Each row comes from the steps of one walk. Every step used is in the known rows, and no mark comes twice. Write the walk behind each row, first mark first.
Known rows:
revi -> buda -> zuvok -> tasiki -> rulaluv -> daza -> tege: [-.08,-.18,.14,.01,-.23,-.09,.52,.01,.48,.00,-.03,-.23,.20,-.34,-.07,.09,-.19,.16,-.22,.11]
buda -> revi: [-.09,-.32,-.15,-.23,.44,-.08,-.06,.33,-.05,-.23,-.12,-.09,.09,-.06,.31,-.17,.26,-.30,.01,-.03]
daza -> rulaluv: [.00,-.02,-.02,-.07,.07,-.08,-.34,.20,-.29,-.03,-.17,-.10,.05,-.15,-.01,.21,.11,-.29,.00,.11]
buda -> zuvok -> tege -> tasiki -> rulaluv: [.25,-.01,-.03,.18,.01,.25,.18,-.09,.28,-.20,.22,.18,-.27,.17,-.03,-.17,.05,.44,.05,-.11]
tege -> zuvok -> tasiki -> rulaluv -> daza: [-.34,.02,-.22,-.13,.01,.09,-.19,-.11,.20,-.06,-.04,-.23,-.13,.22,-.08,-.03,.03,-.15,.11,.28]
buda -> zuvok -> tasiki -> tege -> daza: [.04,.03,.06,.20,-.14,-.11,.10,.20,.02,.23,.11,.32,-.22,-.06,.04,-.10,-.23,.26,.25,-.07]
revi -> buda -> zuvok: [-.14,-.19,-.07,.04,.02,-.25,.50,.31,-.10,.10,-.26,-.03,.42,-.15,.32,-.12,.17,-.08,-.29,.11]
tege -> tasiki -> rulaluv: [.13,.10,-.24,-.07,.33,.21,-.22,-.15,.30,-.34,.13,-.07,-.33,.31,-.04,.01,.18,-.16,-.05,.31]
tasiki -> rulaluv -> daza -> tege -> zuvok: [-.19,-.16,.12,-.29,-.03,.22,-.11,-.19,.20,-.06,.04,-.19,.11,.00,-.09,.12,.09,-.04,-.14,.23]
revi -> buda -> zuvok -> tege -> tasiki -> rulaluv: [.09,.00,.01,.27,-.04,.00,.51,.01,.47,-.14,.08,.05,.03,-.04,.09,-.08,.09,.33,-.31,-.10]
rulaluv -> daza -> tege -> tasiki: [.12,.06,.12,-.28,-.04,.07,-.18,-.33,-.11,-.03,.08,-.21,.34,-.06,-.12,.13,.15,-.18,-.05,.01]
daza -> tege -> tasiki -> rulaluv: [.32,.07,-.11,-.21,.21,.09,.00,-.36,.50,-.31,.22,.12,-.20,-.03,-.25,.14,.20,.07,-.11,.23]
revi -> buda: [-.24,-.07,-.07,-.03,.21,-.26,.29,.09,-.10,.01,-.33,-.26,.45,-.04,.18,.11,.21,-.41,-.28,.15]
zuvok -> tege -> tasiki: [.19,.21,-.06,.10,.19,.06,-.01,-.35,-.01,-.17,.07,-.01,.01,.27,-.14,.04,.21,.04,.13,-.21]
tasiki -> tege: [-.11,-.05,.08,-.04,.21,-.03,-.10,-.06,-.15,.06,-.11,.01,.14,.03,-.01,.15,.16,-.24,.10,.01]
rulaluv -> tasiki -> tege -> zuvok: [-.13,.08,-.39,-.31,-.02,-.02,-.21,-.15,-.38,.13,-.09,.17,-.05,.25,.11,-.38,.08,-.18,.01,.04]
buda -> zuvok -> tasiki: [.02,-.09,-.23,-.01,.05,-.11,.21,.11,-.07,.02,-.11,.04,-.07,.04,.01,-.18,-.03,.05,.26,.14]
buda -> zuvok -> tege -> daza -> rulaluv -> tasiki: [.22,.05,.10,.15,-.39,.10,-.07,.22,-.45,.19,.13,.24,-.22,.02,.11,-.29,-.43,.42,.07,-.37]
tasiki -> rulaluv -> daza: [-.27,-.24,.19,-.13,.16,.42,-.28,-.03,-.07,-.14,-.08,-.57,.04,.27,.00,.17,-.13,-.34,.00,.26]

Write each row's walk:
[-.22,.03,-.13,-.09,.08,-.16,-.09,-.04,-.08,.15,-.09,.28,.16,.02,.09,-.04,.40,-.11,.00,.06] => tasiki -> tege -> zuvok
[.13,.09,.12,.25,-.31,-.16,-.09,.35,.04,.25,.15,.37,-.31,-.32,-.02,.01,-.27,.31,.18,-.12] => buda -> zuvok -> tasiki -> tege -> daza -> rulaluv
[.01,.10,.16,.09,-.05,-.08,-.41,.36,-.35,.16,.00,.06,-.09,-.09,.11,.20,-.15,-.15,-.03,.02] => tege -> daza -> rulaluv
[-.10,-.05,-.03,.17,-.08,-.34,.53,.15,.24,.13,-.15,.07,.20,-.29,.08,-.03,.02,.06,-.09,-.01] => revi -> buda -> zuvok -> tasiki -> tege
[-.03,.00,-.20,-.34,.06,-.27,.13,-.18,.02,.06,-.08,.30,.27,-.16,-.06,-.01,.43,.02,-.10,.17] => daza -> tege -> zuvok
[.04,.24,.14,.21,-.10,-.18,-.32,.11,.08,.15,.10,.13,-.30,-.19,-.21,.28,-.28,-.02,.22,-.10] => zuvok -> tasiki -> tege -> daza -> rulaluv
[-.02,-.04,.21,.25,-.21,.14,.37,.00,.32,-.06,.09,-.21,.20,-.03,.11,-.04,-.02,.24,-.31,-.17] => revi -> buda -> zuvok -> tege -> tasiki -> rulaluv -> daza
[-.10,-.24,.29,-.25,.06,.33,-.13,-.21,.14,-.15,.02,-.41,.10,.00,-.16,.27,-.11,-.14,-.06,.20] => tasiki -> rulaluv -> daza -> tege
[.10,.07,-.12,-.17,-.10,.02,-.46,.03,-.43,.05,-.06,-.01,-.15,-.09,-.03,-.03,-.18,-.23,.02,-.05] => daza -> rulaluv -> tasiki -> tege
[.05,-.16,.06,.11,-.01,.07,.31,.03,-.21,.04,-.08,.09,.13,.08,.05,-.13,.04,.29,.15,-.21] => buda -> zuvok -> tege
[-.06,.08,-.07,.02,.18,-.13,-.03,-.19,.11,-.01,-.08,-.06,-.09,.02,-.23,.16,-.03,-.19,.32,.03] => zuvok -> tasiki -> tege
[.00,.10,.16,.35,-.35,-.40,.24,.43,.22,.28,.02,.25,.00,-.51,.11,.08,-.22,.21,-.18,-.14] => revi -> buda -> zuvok -> tasiki -> tege -> daza -> rulaluv
[.07,.10,.17,.10,.07,.42,-.18,-.38,.19,-.25,.19,-.33,-.11,.34,-.19,.13,-.03,.05,.07,-.16] => zuvok -> tege -> tasiki -> rulaluv -> daza
[-.01,.11,-.05,-.13,-.02,.10,-.29,-.05,-.48,.18,.04,.06,-.18,.29,.11,-.22,-.35,-.18,.08,-.07] => rulaluv -> tasiki -> tege -> daza
[.26,.05,-.07,.15,-.02,.05,.21,-.08,-.03,-.06,.12,.24,-.01,.13,.04,-.22,.16,.36,.10,-.22] => buda -> zuvok -> tege -> tasiki
[.13,.21,.14,.12,-.20,.10,-.31,.00,-.43,.09,.08,-.01,-.21,.12,-.07,-.01,-.43,.11,.09,-.37] => zuvok -> tege -> daza -> rulaluv -> tasiki
